Known rows, with every step that occurs
goruv-vopi-bevu-gami-fili: [ 0.90  0.36  0.00 -3.12 -1.22 -0.38 -3.93  0.41  4.16 -3.31  1.55  1.72
  0.79 -4.89 -5.82  1.93  1.38 -2.54 -2.97  0.41  0.52  0.68 -6.25 -0.42
 -3.17]
goruv-bevu: [ 0.92  1.24 -0.83 -2.65  0.28 -0.40 -0.58  0.48  1.48 -2.62  1.03  1.58
 -2.15 -3.74 -3.27  3.66  1.84 -0.63 -3.93  1.75  0.85  2.22 -2.60 -0.17
 -1.26]
bevu-komob-vopi-goruv: [-1.31 -0.35  1.37 -2.67  5.12 -1.22 -1.98  2.43  3.62 -1.81 -0.33  1.60
 -0.58 -3.54 -4.48  2.09  0.99 -2.82 -2.78  2.31  1.96  2.43 -5.11 -2.20
 -3.16]
bevu-komob-vopi: [-0.09  0.28  1.30 -2.62  4.50 -2.29 -3.18  1.70  3.59 -1.61  0.12  2.44
  0.14 -3.40 -4.12  2.20  0.78 -2.62 -2.57  2.12  1.32  3.24 -4.98 -1.79
 -2.72]
goruv-vopi-bevu-komob-babivuz: [ 2.54  1.76 -0.58 -4.04  3.07 -0.55 -3.21  1.02  3.30 -2.34 -1.28  1.96
  0.53 -4.08 -4.66  3.83  0.70 -2.78 -4.15  1.89  0.39  1.58 -7.23 -2.72
 -0.97]
vopi-goruv-bevu: [-0.31  0.68 -0.71 -2.71  1.07  0.64  0.76  1.25  1.53 -2.68  0.52  0.78
 -2.95 -3.95 -3.66  3.46  2.08 -0.90 -4.12  1.94  1.36  1.58 -2.59 -0.69
 -1.72]
gami-babivuz-komob: [ 0.18  1.30 -1.46 -3.18  4.37 -1.99 -1.85  2.86  2.23 -1.37  0.67  1.96
 -1.42 -1.39 -3.77  1.35  1.93 -2.27 -2.21  1.40 -0.94  3.75 -0.94 -0.32
  1.81]
gami-fili: [ 0.02  0.14  0.08 -2.05  1.72 -1.72 -1.35  0.74  2.99 -0.45  0.61  1.30
 -0.58 -4.38 -3.65  1.49  1.54 -1.26 -3.08  2.13  1.23  0.10 -1.53  0.68
 -1.57]
goruv-bevu-komob-babivuz-gami-fili: [ 0.96  0.47 -2.44 -5.00  5.17  0.04 -2.66  2.94  2.63 -1.94 -1.32  1.84
 -0.96 -3.99 -5.70  4.26  1.27 -0.61 -5.39  3.19 -0.67 -0.08 -4.96 -2.21
 -1.07]
vopi-bevu-komob-babivuz-gami-fili: [ 0.92  0.40 -1.71 -5.02  5.70  0.21 -2.22  3.77  3.94 -2.66 -1.13  1.56
  0.45 -4.10 -5.97  4.29  0.71 -1.36 -4.77  1.79 -0.60  0.30 -6.50 -3.22
  0.84]
bevu-gami-babivuz-komob-vopi-goruv: [-1.48 -0.03 -0.92 -3.71  4.82 -1.22 -2.51  5.43  3.03 -3.85  1.52  1.90
 -1.32 -2.25 -6.45  1.09  1.49 -2.96 -1.15  0.61 -0.19  4.05 -4.74 -2.05
 -1.74]
gami-babivuz-komob-bevu-goruv: [ 0.00  1.13 -0.84 -3.46  5.95  1.32 -0.49  3.61  1.39 -1.52 -0.50  1.57
 -1.90 -1.26 -3.97  2.52  2.83 -1.49 -3.25  2.16 -0.90  5.64 -2.21 -2.16
 -0.90]
komob-babivuz-bevu: [ 1.99  1.61 -1.84 -3.55  3.09 -0.17  0.02  2.71  1.26 -2.93 -0.78  1.72
 -1.57 -3.92 -3.37  3.61  0.54  0.93 -4.79  1.64  0.22  0.83 -2.65 -2.23
  1.74]
bevu-vopi-goruv: [-0.90  0.58 -0.33 -2.41  3.06 -0.09 -1.09  0.36  3.07 -1.87  0.23  0.66
 -0.72 -4.32 -4.27  0.29  1.18 -1.85 -3.26  0.75  0.36  2.36 -2.25 -0.64
 -0.01]
komob-bevu-gami: [-0.06  0.66  0.05 -3.16  2.82  0.78 -1.30  4.26  1.72 -4.89  1.19  1.43
 -1.95 -4.25 -4.74  2.92  0.62 -0.89 -2.76  1.40  2.01  2.34 -5.17 -2.25
 -1.73]
gami-babivuz-bevu-vopi: [ 1.79  1.65 -2.22 -4.23  3.66 -0.93 -1.39 -0.58  2.42 -2.97  0.52  1.19
  0.16 -2.87 -4.33  1.40  1.44 -1.14 -4.24  0.21 -2.80  3.64 -0.61 -0.06
  1.39]
babivuz-bevu-gami-fili: [-0.67  0.03 -0.29 -3.58  2.23  0.46 -2.58  1.53  2.45 -3.70  0.82  1.38
 -0.80 -4.60 -4.65  1.39  0.92  0.32 -3.86  1.04 -0.59  0.21 -2.84 -1.09
 -1.10]
komob-babivuz-gami-fili: [ 1.47  0.37 -2.35 -3.44  3.38 -1.78 -1.28  4.61  2.98 -1.34 -0.38  2.49
 -0.97 -4.21 -5.11  2.72  0.58 -0.06 -3.97  2.21  0.42 -0.74 -3.09 -1.35
  1.13]
vopi-bevu: [ 0.98  1.21 -0.21 -2.54  0.70 -0.20 -0.14  1.43  2.81 -3.21  1.18  1.14
 -0.73 -3.90 -3.60  3.73  1.34 -1.53 -3.32  0.18  0.83  2.62 -4.15 -1.15
  0.59]
babivuz-komob-vopi-goruv-bevu-gami-fili: [-2.80 -0.79 -0.89 -3.48  0.88  1.50 -3.38  3.33  3.32 -3.62  1.12  1.33
 -0.86 -3.50 -7.25  2.63  2.82 -2.24 -3.55  1.40  1.47  1.49 -5.86 -1.59
 -5.29]
komob-bevu: [ 0.92  0.97 -0.28 -2.66  2.06  0.18 -0.06  2.96  1.96 -2.70  0.56  1.43
 -1.63 -3.43 -3.73  3.96  1.41 -1.44 -3.80  2.00  2.92  2.01 -3.26 -1.27
 -1.35]
babivuz-komob-bevu: [-0.54  1.10 -0.82 -3.05  2.44  1.26 -1.82  3.94  2.35 -2.42 -0.10  1.74
 -1.50 -1.68 -4.29  3.64  2.21 -2.08 -4.15  1.73  2.51  2.75 -3.17 -2.14
  0.03]
goruv-vopi-bevu-gami-babivuz-komob: [ 1.01  1.62 -1.55 -4.35  1.27 -0.56 -4.35  2.52  3.45 -4.24  1.66  2.41
 -0.03 -1.96 -5.85  1.83  1.69 -3.64 -2.17 -0.42 -1.64  4.05 -5.71 -1.49
 -0.02]
babivuz-komob: [-1.09  1.05 -0.38 -2.32  2.44 -0.64 -2.63  2.56  2.75 -1.25  0.12  2.34
 -1.50 -2.00 -3.38  1.59  1.67 -1.66 -2.92  1.21  0.70  2.84 -1.91 -1.30
  1.73]

Rows
[ 0.46  0.56  0.23 -3.26  2.68 -0.89 -2.85  0.77  2.82 -2.54  0.28  2.06
 -0.48 -3.35 -4.58  4.14  1.62 -2.19 -3.84  2.22  1.20  3.43 -5.77 -1.50
 -4.39] -> goruv-bevu-komob-vopi
[ 1.49  0.75  0.04 -2.40 -0.40 -1.17 -0.66  2.11  3.84 -3.38  1.58  1.89
  0.46 -3.76 -4.72  4.45  1.35 -2.21 -3.22  0.05  2.05  3.25 -5.99 -1.40
 -2.12] -> komob-vopi-bevu
[ 0.19  0.09 -0.34 -4.66  6.58 -0.95 -0.92  2.17  3.01 -2.99 -0.25  1.31
 -0.38 -2.38 -4.95  3.08  1.60 -2.33 -3.84  1.82 -0.64  3.07 -3.54 -2.14
 -2.18] -> gami-babivuz-bevu-komob-vopi-goruv
[-0.95 -0.17  0.68 -3.76  4.73  0.37 -1.68  1.95  3.43 -2.83 -0.76  1.65
 -0.45 -3.08 -4.41  3.17  1.19 -1.71 -4.55  1.81  0.96  2.24 -4.48 -3.07
 -2.28] -> babivuz-bevu-komob-vopi-goruv
[-0.79  1.38 -1.43 -3.48  2.49  1.79 -3.22  2.00  3.19 -2.46 -0.17  1.39
  0.09 -1.97 -5.46  2.41  2.35 -2.72 -4.62  0.75  1.30  3.72 -3.37 -1.90
  0.19] -> babivuz-komob-bevu-vopi
[-2.32  0.01 -0.78 -3.40  1.12  1.46 -2.93  4.31  2.65 -4.69  1.24  1.87
 -1.88 -2.87 -6.41  2.91  2.09 -1.88 -3.11  0.75  1.30  3.42 -6.30 -2.71
 -3.41] -> babivuz-komob-vopi-goruv-bevu-gami
[ 0.66  1.50 -1.48 -3.05  0.51  0.29 -1.89 -1.43  2.25 -2.60  0.78  1.09
 -0.58 -4.00 -4.39  2.39  1.91 -1.28 -4.36  0.77 -0.42  3.28 -2.85  0.07
 -1.22] -> goruv-bevu-vopi
[-0.31 -0.11 -2.33 -5.13  5.97  1.03 -1.38  3.74  2.67 -2.24 -1.75  1.13
 -1.67 -4.14 -6.10  4.00  1.54 -0.81 -5.53  3.35 -0.06 -0.71 -5.07 -2.70
 -1.57] -> vopi-goruv-bevu-komob-babivuz-gami-fili
[-1.20 -0.95 -0.31 -3.10  0.50  0.31 -1.78  2.33  2.89 -3.91  1.67  0.86
 -0.97 -5.15 -6.66  2.92  2.06 -1.51 -3.26  1.64  1.92  0.74 -5.94 -0.80
 -6.71] -> komob-vopi-goruv-bevu-gami-fili
[ 1.29  1.32  0.73 -3.45  1.59 -0.51 -3.74 -0.52  4.08 -2.12 -0.23  2.10
  0.61 -3.33 -3.91  2.87  1.24 -3.46 -3.67  1.22  0.33  2.51 -6.04 -1.67
 -1.40] -> goruv-vopi-bevu-komob
[ 0.15  0.25 -0.52 -2.58 -0.18 -0.29  0.15  1.96  2.52 -2.95  1.17  1.37
 -1.75 -3.75 -4.87  4.16  2.26 -1.80 -4.00  1.61  2.53  2.27 -4.46 -0.92
 -4.45] -> komob-vopi-goruv-bevu
[-0.31  0.56 -1.10 -3.56  3.98 -2.24 -3.64  4.82  3.00 -3.66  1.90  2.78
 -0.62 -2.05 -6.04  1.18  1.22 -2.67 -0.94  0.46 -0.60  4.78 -4.65 -1.51
 -1.30] -> bevu-gami-babivuz-komob-vopi
[ 0.24  0.53  0.57 -3.65  3.96 -0.68 -2.92  1.20  3.42 -2.66 -0.37  2.41
  0.30 -2.85 -4.04  3.26  0.92 -1.32 -4.39  1.65  0.42  2.85 -4.44 -2.61
 -1.75] -> babivuz-bevu-komob-vopi
[-0.31  0.86  0.42 -3.74  5.14  0.21 -2.40  0.51  2.47 -2.49 -0.91  1.78
 -0.97 -3.02 -2.84  2.48  0.76 -0.62 -4.56  1.80 -0.76  2.08 -2.63 -2.41
  0.87] -> babivuz-bevu-komob
[ 0.65  1.20 -2.42 -4.07  3.98  1.42 -0.32  1.47  2.09 -3.22 -1.35  0.52
 -0.66 -4.42 -4.86  2.17  0.89 -0.06 -5.46  0.88 -0.50  1.04 -2.91 -2.47
  1.43] -> komob-babivuz-bevu-vopi-goruv
[-1.76  0.05 -0.04 -2.25  2.06 -0.57 -1.97  4.02  3.61 -1.61  0.26  2.15
 -0.98 -2.05 -4.92  2.01  2.03 -2.71 -2.87  1.13  2.44  2.80 -3.73 -1.90
 -1.34] -> babivuz-komob-vopi-goruv
[-0.60  0.79 -1.07 -3.51  2.60  1.45 -0.87 -0.10  2.87 -3.07 -0.29  0.76
 -0.62 -3.76 -4.29  1.37  1.47 -0.76 -5.10  0.30 -0.63  1.99 -1.56 -1.45
  1.00] -> babivuz-bevu-vopi-goruv
[ 0.41  1.02  0.93 -2.03  2.47  1.19  0.45  0.96  2.24 -2.20  0.32  1.44
 -1.22 -4.03 -2.77  2.64  1.48 -0.24 -3.14  0.63 -0.98  4.53 -4.15 -2.18
 -0.48] -> vopi-bevu-goruv
[ 0.45  0.13 -1.45 -4.32  6.82 -1.31 -3.10  3.98  3.39 -1.06 -1.61  2.35
 -0.40 -3.99 -5.23  2.36  0.30 -0.83 -4.13  3.00 -0.36 -0.40 -4.22 -2.38
  0.70] -> bevu-komob-babivuz-gami-fili
[ 0.24 -0.02 -1.01 -2.80  1.95 -1.77 -1.94  3.07  3.65 -1.07  0.76  2.66
 -0.88 -3.55 -4.48  1.85  1.13 -0.83 -3.57  1.61  0.36  0.26 -1.71 -0.36
  0.68] -> babivuz-gami-fili
[ 0.55  0.91 -0.59 -3.16  3.55  0.04 -1.04  2.87  3.08 -2.15  0.71  2.04
  0.19 -1.57 -5.00  3.16  2.80 -2.38 -2.59  0.15 -1.70  6.97 -5.05 -2.31
 -1.70] -> gami-babivuz-komob-vopi-bevu-goruv
[ 0.45  1.57 -2.52 -4.40  4.51  0.52 -2.52  2.23  2.75 -2.64  0.22  1.02
  0.13 -1.27 -5.89  2.45  2.71 -3.45 -3.87  0.82 -0.31  4.73 -2.53 -0.96
  0.23] -> gami-babivuz-komob-bevu-vopi
[-0.17  0.62 -2.19 -3.89  2.12 -0.41 -0.79  3.23  2.41 -2.73  1.07  1.54
 -1.53 -1.40 -5.77  3.96  3.30 -3.06 -3.47  1.43  0.67  3.98 -3.44 -0.83
 -3.02] -> gami-babivuz-komob-vopi-goruv-bevu
[-0.77 -0.07 -0.21 -3.08  0.76  0.30 -1.00  3.32  2.20 -4.99  1.85  1.55
 -1.99 -4.66 -5.82  3.22  1.32 -1.25 -2.83  1.13  1.68  2.74 -6.39 -1.93
 -4.78] -> komob-vopi-goruv-bevu-gami
[ 0.79  1.26 -0.89 -3.05  2.26  0.76 -1.46  1.06  2.81 -2.86  0.32  0.98
 -0.06 -3.72 -4.79  2.75  1.56 -2.02 -4.36  1.01  1.64  3.07 -3.47 -1.04
 -1.26] -> komob-bevu-vopi
[-0.05  0.98  0.80 -3.43  4.34  0.23 -1.80  0.82  3.21 -2.91 -0.02  1.04
 -0.29 -3.65 -3.86  3.34  1.00 -2.28 -3.42  1.04 -0.04  2.92 -5.40 -2.27
  0.03] -> vopi-bevu-komob
[-1.49 -0.23 -0.32 -3.44  0.79  0.64 -4.23  3.38  4.63 -3.98  1.61  1.65
  1.25 -3.40 -7.24  2.84  1.99 -2.78 -2.90 -0.28  1.02  2.57 -7.36 -2.04
 -2.95] -> babivuz-komob-vopi-bevu-gami-fili
[-0.35  1.22 -1.47 -4.37  3.98  0.25 -2.41  3.87  2.55 -5.07  1.79  1.35
 -0.96 -2.33 -5.70  2.38  1.53 -2.37 -1.86 -0.63 -2.02  4.52 -5.04 -2.11
  1.54] -> vopi-bevu-gami-babivuz-komob
[-1.37  0.39  0.28 -3.55  4.62  1.09 -1.09  0.72  1.97 -2.50 -0.67  0.58
 -2.44 -3.69 -3.75  3.00  1.74 -1.57 -4.21  2.71  0.49  2.03 -3.80 -1.85
 -2.19] -> vopi-goruv-bevu-komob
[ 1.25  1.45 -0.88 -3.34  3.24  0.50 -2.54  2.33  2.17 -0.73 -0.55  2.66
 -1.05 -0.90 -4.30  2.06  3.13 -2.69 -3.54  2.32 -0.57  5.19 -2.91 -1.66
 -2.41] -> gami-babivuz-komob-bevu-goruv-vopi
[-0.54 -0.20 -0.09 -3.28  2.73  0.87 -1.94  3.27  2.45 -3.75  1.14  0.80
 -0.95 -4.82 -5.58  2.60  1.31 -1.22 -3.25  1.87  2.24  0.46 -4.69 -1.14
 -3.60] -> komob-bevu-gami-fili
[ 1.82  1.86 -2.52 -3.97  3.18  0.37 -1.35  0.79  2.01 -3.12 -0.95  1.31
  0.05 -4.17 -4.49  2.36  0.67  0.28 -5.31  0.68 -1.04  1.89 -2.93 -2.01
  1.93] -> komob-babivuz-bevu-vopi
[ 1.34  1.27  0.03 -3.04 -0.93 -0.38 -3.32  1.38  3.47 -4.36  1.69  2.34
 -0.25 -4.39 -4.79  2.30  0.61 -2.18 -2.55 -0.29  0.24  2.43 -6.63 -1.63
 -1.41] -> goruv-vopi-bevu-gami
